Each row was made from one walk, in order. Every step used is in the known rows, and no mark comes twice. Write each row's walk.
Known rows:
R -> J: [ -6   7   0  -3  -5  -4 -12   4   4  -1 -13  -7 -17 -17  26  25  -9   2
  40   2  -9  20  16 -16 -13  31   5   7  -9 -13 -13  33   3  21  26  19]
R -> A: [-30 -12   1   7  22   1 -27   3  22  -6   3   2   2 -43  -9   6  -3  10
   3  -1   3  19 -10   0   5 -20  -2  -8 -52   6  13   2 -14  -5  14  42]
Z -> V -> M: [ -6  -7 -14   9  18  -6   3  -7 -37   0   5  12 -10   1  27  -8  15   6
 -27  -3 -43 -11  18  19  11  -5  -2  -1   6 -14 -39  27  -4  -7  27  13]
Z -> A -> R -> J -> K: [ 13  20   7 -19  -8  10 -20  37  27 -35  -1  -1 -12   2  10  -6  47  70
  39  19  10  16  38 -16   5 -26 -10  16 -27 -47  14 -25  18  52  -9 -11]
J -> G -> S: [-17 -18  25 -22  11  19 -34   0  35   7 -30 -17  11 -27 -35  15  18   0
   3  14 -13  20  16   3  12 -38  -4 -47   6  17  29  49 -80 -20  16  -8]
G -> S: [-21 -19  26  -8  35   6 -35  -6  31   8 -23  -2  15 -30 -33  18 -18  15
  -7  10  15  27  10   7   3  -6   1 -45   4  -5  15  23 -57  19  -5  30]
G -> J -> M -> K: [ 45  67  50  19  12  -8   9   7  28  13  15 -14   1  -1 -70 -15 -13 -13
   2  47  48 -13 -47 -20   4  36  -3 -17  14  35  23  -3  33   6  -4  15]
A -> R -> J: [-18 -15   7  -1  15   6  -1  10  10  -5 -21 -12  -5  -1  42  27 -11  10
  32  -8   6  41  15  -2 -20 -24  -6  18  -4 -20 -10   2 -11  74   7  12]
M -> V -> Z -> A -> R -> J: [  1  -3 -44  41 -51 -24 -30  11  -6  19  -2  22  -2 -11  29 -61  17  19
  34  -1   4  12  56  46  -1 -40  -9  64  57 -36 -29 -33  50  42 -44 -23]
K -> M -> J -> R -> A -> Z: [ -8 -33 -12 -18  11  19  16 -11   8 -29  14  10  18  25  -9  19 -45  -4
 -19 -18  15  -4 -20  -8 -14  23  -2  23 -28  35  12 -35   6 -38 -33   2]
A -> Z -> V -> M -> J -> G -> S: [  2 -32 -20  40   8  26 -13 -29  22 -19  -7  -3  16  33 -10  21  41 -33
 -25 -17 -12 -48  38  63  14 -10  -3  -9  38  24  -8  34 -44 -45   1 -64]
M -> K -> J: [-26  56  37   8 -16 -14  25 -10  16  22  -3 -21   1  16  -8  32   4 -51
 -10 -23  26 -22 -52 -24   2  47  36 -48 -30  14   7  11  -2  10   8  24]
G -> J: [  7  18  32  10  -3  10  10  16  -4  18   7 -19 -24 -12 -32  14 -13  -1
  -1  11  16  -5   0 -15   5  12  -9  -2 -11  15  10  21  20  10  35  28]
M -> J: [ -4   3  26   4  19   0 -13 -23  16  10  -2  -9  34 -35 -14  49 -21 -35
 -13   1  32 -16 -17 -11   7  30  17 -42  -5 -16   8  23 -30   9   9  26]
V -> M: [ 11 -16   1 -12  35   4  17  -3  -6 -44  -3   7  -6 -19   3  -2 -21 -10
   3 -14 -33  -5   9  -9 -14   4 -15  -6  -4 -14   6  26 -12 -11  18   7]
Z -> A -> R -> J -> G: [ 15   8  -2 -29 -31  20 -30  15  28 -24 -31 -18  -2 -21  35 -20  45  22
  44   1 -17  24  44  -6  -6 -55 -23  38  11 -26  23  23  -4  33   5 -24]
K -> M -> J: [  2   1  47 -25  28  -5  23 -33  21   4   4  24  33 -17 -15  19 -24 -35
   0   0  22  -9 -36 -50  -6  42  -1 -26  12  -2  14  15 -20   3  17  21]
K -> J -> G -> S: [-25  15  40 -18 -15  17   4 -15  25  18 -49 -36  -9   2 -15  34  29 -39
  20  -4  -9   4  -3   2  -4 -23  24 -58  -7  15  45  46 -60 -27  28 -14]
A -> Z -> V -> M: [ 14 -44 -34  40  18 -13   3  -8 -28 -24  27  -7 -35  40  25   1   7   2
 -34 -22 -41 -26  12  40 -19  20 -20  31   7   0 -61  11  15  -1  28 -13]
V -> Z -> A -> R -> J -> G: [ 22   2 -31   1 -43  15 -24  15  30 -32 -35   2   0 -29  47 -37  39  12
  63   4 -65  15  65  14 -14 -59 -35  35  21 -15  23   3  14  -3 -22 -44]
V -> M -> K -> J -> G: [ -5  62  17  -9 -20  14  59  -4  16 -28 -13 -21  -1  29  -2   5  32 -73
  12 -35 -30 -53 -23 -21   0  17  18 -32 -13  30  32  40 -15 -58  16 -42]
M -> V -> Z -> A -> R -> J -> K: [ 14  12 -40  34 -47 -20 -21  42   0  -1  24  21 -11  15   7 -47  48  58
  37  18   3  -3  55  32  18 -45   0  33  15 -32 -27 -54  56  22 -38 -50]
K -> J -> S: [-10   0  17  -3   3  -5  31 -13 -29  34 -22  -9 -21 -19  26  32 -11 -40
   0 -21  33   1 -42 -24  -3  31  19 -33  -4 -17  25  15 -16  28  35  20]
V -> Z -> A: [ 28  -7 -16   3 -15 -14 -37  -1  21 -16  -4  15   1 -51   3 -42  -6  20
   8  15 -40  -2  21   0  -3   4 -24  -1   5 -26  11  -1  21 -15 -21  13]
A -> R -> J -> S: [-17 -32  -6   3  22  11   3   8  -9  16 -27  13   0 -19  51  16 -15  10
  24 -18  33  38   5  -1   0 -14 -17  27  20 -32   6  -5 -24  91   4   8]
Z -> V -> M -> J -> R: [-10  15 -22 -19   3  27  13  -8 -65   4  -9   2  27  10  13  26 -18  -4
 -59  -1 -15 -30  35  15  36  -3  40  -3  10  -8 -17   5 -10 -41 -17   3]
G -> J -> K -> M -> V -> Z: [ 28  23  16  30 -34 -16  50  38 -22  30  64  39 -26  40 -66 -48  20  23
  13  28   0 -26  -1 -21  19   9 -15   6  16  33 -26 -40  72 -50   8 -39]
K -> M: [  5 -19  42 -35  31 -14  19 -14   5   5   5  16  -1  -8  -9  -3 -17   1
   5   2 -17  22 -35 -54 -18  29 -27 -11   4   0  -2  19 -12   9  30  33]
K -> M -> J -> G: [ 11   3  42 -36   6   7  24 -23  26   0  -4  10  38  -9 -16  20  12 -49
  14   3 -12 -12 -32 -50   1  12  -9 -29  12  15  29  43 -45 -36  30 -19]
K -> M -> V: [ -8 -17  20 -14   6 -36  12 -10 -27  54  33  25   5  13 -24 -31 -12  -7
  -6   4  23  12 -34 -22  -4  12  -3   7  35   1 -38   7   6   6  26  17]
K -> M -> V -> Z -> A: [ 18 -10 -13   1 -33 -43  -6  -8 -12  25  28  50   2 -18 -15 -88   3   5
  10  12 -10  -8   2  -5   0   7 -27  32  61 -13 -21 -20  48 -25 -22 -12]
Z -> A: [ 14   3  14 -21  -2  -7 -42  -1  12  -6  -3  -2  -3 -50  -8 -22   5  26
  -3  12   5   3   8 -17   1   9 -10  -3  -5 -37  12  21   1  13   9  32]
J -> R: [-11 -13   0 -50   6  10  -9  20 -44   9 -15 -24   5 -16  -4  34 -42  23
 -38   7 -13  28   7 -20   5  -4  18 -22 -20  -6  -3  13 -27 -15  -3  34]

Write each row's walk:
[  4  19  14 -31 -17  33  18  31 -49  17  -7 -32 -19  -2 -34  22 -38  16
 -33  16  10  10  22 -21  11  -3   9   4 -13  22  17  11  17 -19   2  26] : G -> J -> R
[ 16 -24  -7   6   3  -3 -27   2  25 -25 -11  13  12 -39  16 -41  -2  26
   4   5 -29  15  21  19 -14 -53 -40   6  16 -35  11 -30  10  33 -38   4] : V -> Z -> A -> R
[  5 -46 -18  46  11 -20 -28  -8 -27  23  24 -17 -24  32  17  23  10  15
 -51 -10 -15  -5 -12  30  -5  23 -10   5  -6   7 -77  11   2  23  42  11] : A -> Z -> V
[  7  30  -1  20  20  10  16   1 -12 -18  33  18  15  26 -10  29  47  12
 -25   9  -8 -56  17   2  52  13  27 -37 -23 -14 -19  -1  -6 -31  17 -22] : Z -> V -> M -> J -> K
[ 17  -1  46 -41  29 -10  32  19  11 -16  30  16  -2  17 -32  10  12  37
  11  21 -16   8 -35 -68   0  27 -17 -34 -38  -1   0  -4  -8 -10  34   5] : J -> K -> M
[  5 -15  22 -21  19   1 -27  -1  19  -8 -20  -8   6 -33   7 -21   5  31
 -14   6  18  23   5   2 -10 -49 -28   5   8 -45  15 -11  -5  67 -10  28] : Z -> A -> R
[-42  54  40  -6 -23  17   8 -12  52  27 -34 -29  18  17 -39  26  34 -52
   4 -14  22 -21 -25   0  17   4  39 -69  -6  40  44  39 -58 -29  -3 -18] : M -> K -> J -> G -> S
[-22 -40 -37  57   8  -9 -40  -2  -8  14  33  -8 -27  19  16   7  20  26
 -34 -15  -8  -1  -8  49   1   1  -6  23 -41  21 -59 -13  10   9  26  15] : R -> A -> Z -> V
[  3 -24 -58  43 -36 -16 -21  12 -25  42  -5  46   2 -35  43 -69   8  20
  22  -7  32  12  48  41  18 -33 -16  68  81 -39  -9 -39  40  52 -46 -29] : M -> V -> Z -> A -> R -> J -> S
[-24  31  20  10  -3  -3  31 -12  -3  47  -9   3   7   2   4  23  -4 -51
 -23 -30  54 -28 -64 -26  19  59  29 -44  -7   7  20   7 -15  23   6  19] : M -> K -> J -> S
[ 12  16  11 -22 -24 -21   9  24  -2  11  28  34 -15  39  -6 -57  51  63
  39  17  37  18  23 -26   9 -24 -11  48  29 -32 -18 -43  46  40  -8 -32] : Z -> A -> R -> J -> K -> M -> V
[ -2   1  29 -64  11  16  28 -16 -24   8 -10   7  40   1 -17  32 -50 -14
 -25   9  11   4 -18 -54   7  27  18 -22   6   4  20   0 -22 -22 -18  19] : K -> M -> J -> R
[  4   3   1 -13  -9   4 -26   5  24 -15 -23  -4  -7 -20  40 -18  12  35
  36   1   9  28  37   1 -15 -23 -17  43  12 -48  12   1  17  71 -14  14] : Z -> A -> R -> J
[-10  35   6   7   9   8  63 -12  -2  -2 -12  20  -3   6  12  -2  -9 -62
  -8 -43  28 -45 -38 -20  12  50  19 -21   7   3  36  11   0  -3  -4  -8] : V -> M -> K -> J -> S
[ 32  -5 -30  45  -6 -41  -6   2 -10  18   2   7   0   6  22 -41 -15  -2
  49  36   1  39   9  48 -26 -38  -8  34  69  -9 -30 -42  32  40 -30 -34] : A -> R -> J -> M -> V -> Z
[ -5  -9   5 -13  -7  18  -3  12  12  -9 -30 -28   2   0  35  27  26  -4
  39  -8 -25  32  27  -5 -12 -56 -15  16  -2   0   7  33 -32  31  28 -20] : A -> R -> J -> G
[ 62  12 -17   9   2 -16 -23  -1  33 -46 -25   6  -2 -37  33 -58  -6  25
  74  48 -31  33  25  18 -33 -30 -37  40  46 -33  29 -39  47  40 -43 -18] : V -> Z -> A -> R -> J -> M
[ 36   2  17  -6  34 -12  -2  -3  15 -17 -24 -22  -4  -5  25   4 -20  10
  56  39   3  55 -11   1 -38 -23 -15  19  23 -20   9 -11  -2  74   2   9] : A -> R -> J -> M
[  0 -32 -47  -1  15  37  17   1  -4 -71   6  -4  14  13   4  25 -45 -17
 -23 -35  -1 -38  21  31 -10   0   4  28 -32  24  21 -24   3 -58 -44 -23] : V -> M -> J -> R -> A -> Z
[ 39  32  44  -9  15 -23  27 -27   1   1 -16 -38 -20  -4   1  19 -11 -37
  32  32   8   9 -60 -19 -36  25  16 -35  -1  -3  27  10   8  15  38  17] : K -> J -> M
[-33  70   2  27 -18  -4  45 -16 -19  21   4   1 -10  44  19  -1  32 -43
 -29 -30 -15 -53 -17   7  17  35  40 -17  -8  10 -26  18  22 -14   6   2] : Z -> V -> M -> K -> J
[-21 -22 -29   0  -5  17   3 -18 -30  12  27  19  14  43   7  15 -11   9
 -53  -8   8 -11 -13  11  11  14  15  31 -16  34 -30 -42  11 -31 -19   1] : K -> M -> J -> R -> A -> Z -> V
[-24 -19 -27  -3 -21  20  20   6 -25 -14  -6 -45 -39  40  19  38 -29  -9
 -17 -31   1   2 -13  13 -25   7  25  11 -65  29   6 -23  27 -29   0   3] : K -> J -> R -> A -> Z
[-29 -39 -54  20  -6  13 -35  15 -50  17  20 -16 -16  30  19  20  -5  47
 -73 -12 -14  10  14  45  17 -17  13  30 -50  28 -50 -28  10 -23  -4  18] : J -> R -> A -> Z -> V
[-13 -42 -52  53  19   1  -8  -3  -9 -34  31  14 -30  23  26 -17  16  16
 -22 -31 -38 -21  14  54  -4 -11 -19  48 -27  17 -45 -12  28 -22  13  -8] : R -> A -> Z -> V -> M
[-35  21 -23  12 -28  18  18  11   1  -9   5 -36 -13  59  -5  32 -16 -24
 -34 -46  21 -25 -36  10  -8  30  34  -5 -71  54   2 -36  22 -33 -36   0] : M -> K -> J -> R -> A -> Z
[-37 -10 -19 -38   7  22 -22  23 -26  -3 -10  -7   9 -27  -4  18 -31  32
 -24   7  -7  29  13   0  20 -33  16  -5 -58  11  15 -12 -24 -30 -18  37] : J -> R -> A
[  3 -25  -5  14 -11 -42  21  -7 -26  37  29  40   6   1 -13 -46 -17 -13
   3   4 -23   8 -17  -6  -6  10 -16   7  48  10 -43 -12  20 -23  -2  -8] : K -> M -> V -> Z
[ -8   0  51 -35  18  24   0 -33  59   6 -27  21  46 -13 -42  14  12 -35
  16   7  10   1  -9 -26  11  -3  -1 -47  29  21  53  38 -73 -34   0 -21] : K -> M -> J -> G -> S
[ -2 -50 -22  37  25  -6 -25   3  28 -25  21  -9 -22  -1   0  14 -15   9
  -5 -21   1   4 -19  26 -23   7 -25  14 -52  19 -15 -13   0   1  16  17] : R -> A -> Z
[-26  54  24  -6 -13  32  36 -13  49 -23 -34 -10   4  27 -31   3  32 -63
  16 -29 -10 -38  -1   5   8  -2  24 -46   6  34  56  43 -40 -58 -16 -45] : V -> M -> K -> J -> G -> S
[ 33  59  11   4   8 -27 -14   0  36  -7   1  -5  11  -5 -16  -1 -11 -10
  46  39  18  11 -31 -18 -16  56   9  -6  13  13   5  11   9  18 -10   5] : R -> J -> M -> K
[-13 -53 -39  -4   7  16 -20  24 -16 -25  12 -25 -17  10   0  25 -42  28
 -35 -16  -5  18   7  17 -11 -10  -3  19 -55  28 -10 -23  -3 -28 -16  13] : J -> R -> A -> Z
[ 11 -25 -46  11  -1  19  13 -12 -57 -17  13 -15   7  48  16  35 -19 -13
 -67 -24 -14 -42  32  36   5  18  19  17  13   8 -41  -6   6 -33 -17 -25] : A -> Z -> V -> M -> J -> R
[  3  -5  27 -16   8 -32  24  17 -26  33  57  23  -6  32 -51 -14  25  29
  -6  17  21   2 -33 -39  17  15   3 -22  -2   2 -40 -18   5 -13  30  -9] : J -> K -> M -> V
[-33   7 -11 -25   5  32 -17   4 -10  -1  -9  -5  36 -33 -18  40 -38   1
 -27   0  24   0  12   1  30 -17  36 -21 -48  13  34 -16 -26 -33 -34  34] : M -> J -> R -> A
[ 66   6 -23  25 -18 -56 -41  -5  -7  16  21  13   7 -41 -27 -84  -2   8
  18  61  -1   4  -3  31  -3  -4 -14  10  69 -20  -6 -27  40 -16 -27 -14] : J -> M -> V -> Z -> A
